What can hang from each mark
Z: D R X
P: S Z
U: X
R: S Z
S: Q R X
D: S
Q: S Z
X: Z

Every row comes from one small tree of marks. The marks that hang from a mark follow it in brackets, in alphabetical order. Every link used is in the known rows. Which tree was each row made from?
Known rows
U{X{Z{D}}}: [  0   9   4   3   3  18  -4 -10  28  -3  -1 -25  -2  -1  -7   3  -2 -11
   1 -13  17 -37  -3]
P{S}: [ -2 -12  12   9   9  13  -2 -11   0  -2  -4 -19 -11   1 -17  -5  -6   3
  -4  10  -6 -13  -4]
X{Z{D{S{Q}} R}}: [  0  35  -4  16  -2  -3 -10 -15   9   4  -2  -8   4 -11  17 -19   3  -3
  -8  -4  -7  -5  -2]
Q{Z}: [ -2  -4   7  -8  12 -17  21  -1   1  -5   2 -19   1  15  11  36 -18   3
   5  -7   8  -3  -1]
U{X}: [ -4 -12   8  -7   5  20   4  -2  25  -7   1 -30  -7  11 -22  14  -1  -6
   7  -7  16 -33  -5]
Z{D{S{Q}} X}: [  4  19  -4  30  -1 -13   0  15 -42  -3   5  20  -2  -7 -22 -14  14 -11
  -1  11   7  -4   3]
X{Z}: [-12   8  11   3   8   6  -2 -24  12   4  -7 -41  -9  -3   9   6 -17  -5
 -10 -15   7 -17  -7]
U{X{Z{R{S{Q}}}}}: [ -8   1   1  -9  -2  34  -4 -16  33  -3  -2 -36   1  -1  -7  -1   7  -3
   7 -13  11 -27  -4]
Z{D}: [  2  23  10   8   7 -16  -3   7  -1   2   4  -1  -9   8 -13   2  -5 -14
  -2   4  -5  -5   0]
Z{D R{S} X}: [  6  61  -4  22  -6   3  -3  16   8  -6   4  -6  12   3 -42 -14  25 -11
  16  20 -12  22   5]
S{Q{Z} R X}: [-11 -55  -8 -39  -9 -16   5   4  14   1  -8  30 -11 -14  42 -10   1  11
 -12 -15  15  25   3]
R{Z{D{S{Q X}}}}: [ -6 -12  11   1  -8   1  -4  10 -36   3  11  27  -1  -5   9  -3 -14  -4
  -1   3  -9  15   1]
D{S{Q R X}}: [ -4 -48  -9  -3 -10   1  -1   7 -13   4  -3  31 -21 -14  29 -19   4  12
 -19  -8   6   6  -5]
Q{S}: [  6 -11  11 -17  14  -2   2 -13   9  11   5 -36   1  23 -19  36 -12  -6
   5  -7   5 -21  -2]
P{S{Q} Z{D R X}}: [  1  40  -5   5   1   8 -20   1 -30 -10 -11  22  30 -18 -40 -33  16   0
  19  35 -17   9  13]
D{S}: [  1 -12   3  20   4   4   7   2 -21   0   3  -6 -15   5   2   8  -8   4
  -9  -1   0 -15  -9]
P{S{Q R{Z{X}}}}: [-16 -38   6   0  -2  18 -11 -12 -11  -2 -10   5  -1  -1  -4 -19   0  11
  -7   6  -8   2   3]
Z{D{S{Q}} R X}: [  8  48 -12  29  -8 -12  -5  15 -13  -7   5  18  16  -5 -24 -27  28  -7
   8  21  -5  12   5]
P{S{R X} Z{D}}: [ 10   8  -3  -2  -3   5 -21   9  -3  -5 -17  41   7 -24  -8 -28  -3   4
   0  21 -14  12   7]
S{Q}: [-21 -27  11 -21   5  -2   0 -10 -18   4   0 -15 -13   4  -3  -1  -2  -3
  -4  -7   3  -5  -1]
R{S Z{D X}}: [ -9   9  14  11  -6  28   1  13 -38   1  10  -1   2   6 -27  10  -6  -8
  14   7 -15  22   3]

Which tree is each row?
[ -7  22   2 -24  -1  17  -8   3  -7  -3  -7  -3  12  -7 -18  -3   0   3
  18  12 -16  19   2] => P{Z{R{S{Q X}}}}
[-17 -55  -3 -35 -12  -5  -7   2  16   5 -10  23 -21 -16  27 -26   5   6
 -17 -12  11  21   0] => S{Q R X}
[ -9   6  -2 -12   3 -20   8   1 -15  -4   3   4  11   2   0   1   9  -2
   8   3   4  10   8] => S{Q{Z{D R X}}}
[ 20  -4  -6 -14  12 -29   9  -1  20   8   4   3  18  28  13  47 -12   1
   3 -13   3  -7   7] => Q{S{R} Z{D}}
[ 11  27  -5  -5  -1 -15  15  12  15  -4   9   8   9   4  11  14   0   1
  12   4  -7  23   3] => Q{Z{D R{S{X}}}}
[ 16   9  -2 -23  12 -19  16 -10  26   4   9 -27  27  28   2  50 -10   4
  18  -5   2  -4   3] => Q{S Z{R}}
[-12   9   3 -12  -4  18  -1  -4  15   2   2 -25  -1  10 -12  -5  12   4
   9   4 -17  16  -2] => Z{R{S{Q}}}
[ 16  17  -5 -12  11 -19  18  -6  18  -2   7 -28  34  23 -15  47  -1   1
  22   1  11  -2   5] => Q{S Z{R X}}
[ -1  36  -1  -1  -5   3  -7   7   9   4   7   1   2   6 -12 -16  18  -5
   9  10 -24  20   4] => Z{D R{S{Q}}}
[  7  -1  -2   9  -4 -14  -2  15 -26   5   8  34 -15 -14   8 -17   4  -7
  -8   4   0   3   0] => Z{D{S{Q X}}}
[ 10   4  -4  11   7 -25  16  10  -6  -4   4  17   3  11  22  24 -11   4
  -3  -5   1  -1   1] => Q{Z{D{S{R}}}}
[  7  -5  -4  13  -7   5   3   1  -2   1   2   5 -12 -19  22 -13  -3   5
 -11  -2   6   1 -10] => D{S{X{Z{R}}}}
[  9  23  -6  38  -2 -12  -2  18 -18  -5  -2  21  -1   0 -20 -11  11  -8
  -6   9   4  -2   1] => Z{D{S{R}} X}
[ -5 -42 -11   0 -11   5  -4  -2  -9   6  -6  25 -19 -21  40 -23   1  11
 -23 -14   8   2  -6] => D{S{Q R X{Z}}}
[  5  21  -3  11  -2  19  -5  -8  33  -5   0 -19   5  -3  -3  -4   7  -6
   4  -7  10 -31  -4] => U{X{Z{D{S} R}}}
[ 12 -23  -3 -22  14 -19  14  -9  24   6   1 -16  15  31  14  55 -17   7
   4 -18   8 -10   3] => Q{S{R} Z}
[  4 -25  -8  13  -9   5  -1   1   6   3  -7  15 -18 -16  33 -13  -5  10
 -22 -12   7   0  -9] => D{S{R X{Z}}}
[ -7 -27  10   7   1  18 -10 -10   9  -2  -9  -5  -3   6  -3  -7 -10  10
  -9   6 -13   0  -1] => P{S{R{Z}}}
[ -2 -21  -7   1  -9   5   0  -3 -18   4   2  15 -14 -25  28 -23   4   6
 -12  -5   7   3  -6] => D{S{Q X{Z{R}}}}
